Each row comes from the steps of one path. Every step used is in the known rows, and no mark comes twice. Write the path behind each row, first mark first.
Known rows
p-u-r: [  6   1 -22   2 -29   8 -19  12  -1 -22  -1 -15 -17  -9 -21 -14  -7   9
  -2  -4 -14  -8 -10  -2 -14  16 -15   5   5  -9  -6  14   8]
t-y: [  2   0   3  -6  -5   6  -7  -6   5   6   2 -11   6   4 -16   1  -9  23
  -7  -7  -6  -1  -2   5  14   8 -14  -9 -10 -17 -12  -1   2]
f-d-b-h-t: [ 12   5 -14   9   7  15  15   3  10 -25   3 -10  -1  13   4   1 -10  -2
  -9 -14  -6 -13  -6  -2 -16  11  27  19   3   5   0   7  -5]
y-t-h-b: [  0   1   5   3  -2  -7   7   6  18   0  -5  -7 -17   8   1  -6 -18  -2
 -11 -12  -6  -8   8 -10   3  -6 -20 -12  -5   9   3   2  14]
r-t: [ -2  18  -4 -11  -5  10  -2  -1  11  -4  -1   0  -9  15  -8 -11 -20  16
   0  -7  -9 -11 -10  -3  -6   7  -1   4  -7  -7 -13  10  -1]
y-e: [  6   3  -5  -3  -4  17   1  -5  -4  10   1  -9 -13   3 -12 -18  -4  13
  -1 -24 -15 -13 -14  -6  -2  14  -4 -19  -6 -10  -3   9  -3]
f-d-b: [ 13   2  -6   7  -4  27   1  -7  11 -14   9  -3  -9  -2 -12   2 -10 -14
  -6 -13  -9  -8 -21   5  -3  17  18  11   3  -7  -8  -7  -2]
p-u-d-b: [ -1   8 -16   8 -31  10  -8   2   7 -23  -3  -7  -6  -6 -18  -4 -14  -7
  -1  -4  -8 -10 -17   4 -11   9  13  15   0  -7   0  -7   1]
b-d-f: [ 12  11 -13  -7  -1  14  -3  -6  -1  -9   1  -8 -10   7 -17   5  -6  -4
  -1   1  -2 -17 -21   2   0  -6  12   8 -15 -15 -22  -4  -6]
f-d: [ 20   8  -8   2  -7  26   2  -6  -6 -17   8  -7  -8   2 -12  -7  -7  -1
  -4 -20 -12  -7 -17   3  -3  18  14  -3   3 -16  -9   2  -2]
b-y-t-h: [  8 -16  -5   3   0  -6   9   2   4  -8  -8 -12   8  16 -17   0 -24  20
 -10 -23 -10  -4  16  -5  16 -10  -7 -10 -13   3  14  13  27]
h-t-y-w: [ -7  -3   0   3   2  -9  -2 -12  22   7   0 -17   3  -2   2  -7 -18  19
  -9 -12 -10 -12  11   0  -2  13 -16 -14 -10   2   0  12   3]
r-u-d: [  2   6 -15  -2 -21  13  -7  -2  -4  -1  -9   3  -7   9 -19  -1 -12   3
   2  -7  -9  -8 -18   4  -6   7   8   0  -6 -14  -3  10   4]
b-d-u: [ 17   7  -4 -14  -6  21  -6   0  -4  -6  -5  -5  -9   2 -16   5 -17  -6
   7   1  -6 -13 -16  -1  -3   5  -6 -22 -12 -19 -19  -1  -5]
h-b-d-f: [  4  13  -6  -2   2  12   2  -7  17  -2   2  -1 -23   3  -5  14  -6 -22
   2   5   3 -16 -21   0   0  -9  10   2 -12 -13 -14 -12 -10]
h-b-d-u-r-t-y: [ 10  20   3   0   1   5  -4   0  30   3  -5   8 -18  -2 -10  21 -25 -16
   3  23   0  -4 -11  -9  -1 -20 -24   8  -5   3 -14  -8  -2]
a-d-b-h-t-y: [  3   5  -3  16   9  -2  14  -3  12 -17  -3 -12  13  11   3  15  -9  17
 -12  -6  21  -2  -1   5  -3  -6   7  19  -6   1 -11   6  -6]
y-t-h-b-d-a: [ 14   3   1   1   1  -9  25   4  18   0 -13  -6 -28   1   2   8 -15 -20
 -16 -21  -1 -12  -2 -13  11 -14 -19   2  -6   8  -4   0   5]
a-d-b-h-t: [  5   6 -13  11   5   8  15   3   9 -25  -4 -10  -1  14   8   8  -8   9
  -8 -15  18  -9 -11   1 -18   6  17  21  -1  -1 -10  16  -6]
h-t-y-e: [ -1   0   6   6   5  -2  12 -10   3  14  -1 -18   3   6  -4 -13 -12  22
  -5 -18  -8  -8   2  -9  -2   7 -19 -25  -3   5   1   7   0]
y-t-h-b-d-f: [  8  11   0   6   5  -9  10   1  14  -7  -6  -5 -17   9  -4   6 -17 -22
  -9   4   1 -16  -1  -8   4 -30  -5   3 -14  13  -6 -11   7]
d-u-r-t: [  1  13 -14  -9 -13  13 -17  12  12 -12  -7  -2 -19   5 -20  -6 -17   5
   2  14 -13 -11 -12  -8 -15   5 -17   4  -7   3 -10   9   5]
u-r-t: [  6  13 -16  -6  -8  12 -10   6  14  -9   1  -2 -20   9 -12  -7 -14  15
  -5  -5 -13  -7 -17 -10 -12   9  -9  30   3   2 -12  19   7]
d-u-p: [  6  -2 -19 -10 -13  18 -20  15   0 -10 -12  -9   4  15 -20   1  -3   4
   3   4  -2 -18 -10   2  -9  18 -10 -23 -14 -11 -11  -1   6]
e-y: [  1 -10  -8  -9  -1   9  -1  -1   1  19   4 -13   1   6 -21   9  -2  20
  -6 -13  -9  -5  -3   2   8  18 -13  -4  -8 -24   1   4   9]
r-t-h-b-d: [ 10  28   9  -2   8  -1  11   4  20  -1  -2   6 -15  10   1   7 -23  -8
  -3  -9   6  -5  -7  -7  -1 -18  -7  19  -5   0 -10  -9  -2]
d-u-r-t-y-w: [ -5  10  -7  -1  -9  -5 -24  -1  27   2  -6  -1  -8  -8 -20  -5 -20  10
  -4  19 -15 -13   4  -2  -2  -7 -25   3 -19   9  -4   4   4]
p-u: [ -2   6 -11  -4 -25   7 -12   6  -5 -17  -3 -13  -6  -2 -17 -18 -13  10
   4  -6 -11 -12  -3   5  -8  13  -7 -22  -5 -19  -7   5   1]

Write each row's path
[ 18   6 -12  -6  -2  20  -7  10  15  -4 -10   1  -8  10  -5  20 -10 -25
   7   4   6 -17 -19  -3  -9   5  -6 -18  -7 -12 -14  -8  -2] | h-b-d-u-p
[ -5   4   6   0  -4   2  -1   8  14   2   0  -8 -14   0  -5   1  -5   2
  -8 -12   1  -3   0   0   5   4 -16  -4  -8  -8   1 -11   4] | t-h-b
[ 18  -3   5   3  14 -11  20   1  13  20  -2  -7  -6   8  -5  21 -18  -9
 -13 -15  -1  -4   8 -10  12 -15 -24   3  -3   1   7  -2  19] | e-y-t-h-b-d
[  7 -12  -8   2   0  15   9 -10   1   8   0  -7  -1   7 -19  -3 -10  19
   1 -32 -13 -10  -6  -4  10   5   7 -23 -12 -14  15  11   5] | b-y-e
[ -3  -9   5   4   6 -15  12   6  16  22  -3 -10  -6   8  -8  10 -12   2
 -14 -10  -5  -4  18  -8  12  -6 -31  -9  -7   3  16  -2  22] | e-y-t-h-b
[ -7  19 -24   7 -35   2 -12   3 -10 -31  -6 -13  -5   0 -26 -13  -3  -2
   1   9  -7 -17 -14   6 -11  -5  17   4 -13  -9  -2 -11  -3] | p-u-d-f
[ 14   5 -13   2 -13  20  13  -4  -2 -17   0  -9 -19  -5 -14  -5   2  -6
 -11 -25 -10 -11 -19   2   4  19   9   0  -2 -14  -8  -1  -7] | f-d-a
[  1  -1 -14  -7  -1  14  -4   8  13  -7   0  -6  -4  12  -8   5  -3  13
  -9  -7  -6 -12  -7   3   2   8  15  20 -14 -11  -6   5  -5] | d-b-h
[ -6 -21 -12   3   1   9  -6 -15  37   4   2  -2  -3  -4 -13  11 -19   4
  -4 -18 -11 -14   0   8  11  10  15   2 -19 -10  15   8   7] | d-b-y-w
[  0  10 -24   3 -39   2   4   6  -7 -25 -13 -14 -16  -9 -20 -11  -1   0
  -6 -16  -9 -14 -16   1  -4  11   4   3  -6 -13  -1  -1  -5] | p-u-d-a
[  6   3  -5   9  -5  20  -1  -8  11 -15   3  -3  -9  -1  -9   9  -9  -3
  -4 -13  15  -4 -25   8  -4  12   8  12  -1 -13 -18   3  -3] | a-d-b
[ 11   5  -5  -6  -3  12  18  -5  21   5  -4  -3 -34  -5   2  16  -4 -20
  -6 -20   0 -12 -22  -5   8   7  -4   1  -4 -17 -12  -1 -13] | h-b-d-a
[  4 -12 -16   7 -10  18   5  -9  18 -10   1  -3   2   7 -20  22 -15   3
  -4 -20  -6  -3 -17   3   9   6  27  25  -7 -10  13   0  10] | u-d-b-y
[ 20   7   5   2   6  -3  15   2  14   0  -4  -3 -18   8   4   5 -24 -15
  -9 -16  -3  -7  -1 -13   3 -15 -15  -1  -1   7  -6   2  11] | y-t-h-b-d
[ 15  10   6  -1   5   5   7   5  11   2   1  -4 -15   1  -3  12 -11  -9
  -6 -17   5  -3 -10  -3   5  -6 -10   8  -4 -11  -9 -11   0] | t-h-b-d
[ -2  13 -21   2 -18  13  -7  -4  -3 -17  -1 -10  -9   7 -21  -1   1   3
  -5   1  -6 -14 -23   2  -4   1  22  18 -13  -8  -6  -8  -3] | u-d-f
[  1 -22  -2   7   3  -5   8   1  21  -6  -6  -8   7  12 -18   9 -27   8
 -13 -16  -7  -5  13  -3  17 -12  -2   5 -13  11  15   4  27] | d-b-y-t-h
[  4  -4 -21  -7 -12  12 -19  11   2   4 -13   1   6  22 -19   0  -7   7
   2  -3  -1 -16 -10   6  -9  13  -5 -13  -9 -12 -11  14  11] | r-u-p
[  3   5  -4   4   9  -5  16   1  -3   7  -5 -18  10  15   0 -11  -4  33
  -9 -17  -7 -11  10  -9  -1  -3  -5 -12 -11   3   4  13  -6] | b-h-t-y-e
[  7  -1  -2  -2  -5  -5   1   7  -1  -6  -6 -14  -4  12 -11 -15 -19  15
 -13 -16 -11  -8   8  -8   4  -2 -18  -6  -7   8  -3  10  19] | y-t-h
[ 18  23  -3   3   5   0   4  11  24  -5   0   4 -25   4  -4  11 -18  -9
  -8  -7   2  -2 -15 -14  -7 -16 -16  46   4   9  -9   0   6] | u-r-t-h-b-d
[ 20  -6  -7   2  10  -9   6  17  11  14 -16  -6   8  17 -15  28 -15 -19
  -6   4   6 -13  10  -9   4 -17 -30 -13 -12   7   6 -11  24] | e-y-t-h-b-d-u-p
[  4   1   4   2  -1   6   2 -10  -1  18   2 -11   1   0 -17 -11  -6  21
  -6 -16 -10  -6  -4  -2  12   3 -14 -20 -11  -8  -5  -1  -2] | t-y-e
[ 11  25  -3  -3   3   1  -2  20  18  -7 -16   7  -1  19  -8  14 -20 -18
   3   9  14 -15  -6  -6  -9 -20 -13   3 -13   5 -10 -20   3] | r-t-h-b-d-u-p
[  1  14  -2   2  -6   3  -9   2   9   9  -7  -2  -8  -1 -26 -10 -15  14
   0  13 -13  -8  -5 -10  -2 -13 -28  -9 -13  12  -3   0   1] | d-u-r-t-y-e
[ -5   4  -9  16  -1  -8  15  -2   8  11 -14  -1  11  15  -8   3 -12   9
  -6  -2  -4 -10   1  -3  -7 -17  10  10 -13  16  13   5  -2] | r-u-d-b-h-t-y-e
[  3   7  -9  15   3  -3  20  -3   9   2  -4 -13   9  12  -3   3  -6  16
 -14 -15  -5  -9  -4 -10  -4  -7  14  24  -7  15  11   1  -6] | u-d-b-h-t-y-e
[  1  14 -13   8  -9  14  -4  -8  -6 -22  -1  -8  -8   4 -17   0   1   3
  -2  -1  16 -11 -22  10  -5  -3  13   1 -13 -15 -20  -2  -8] | a-d-f
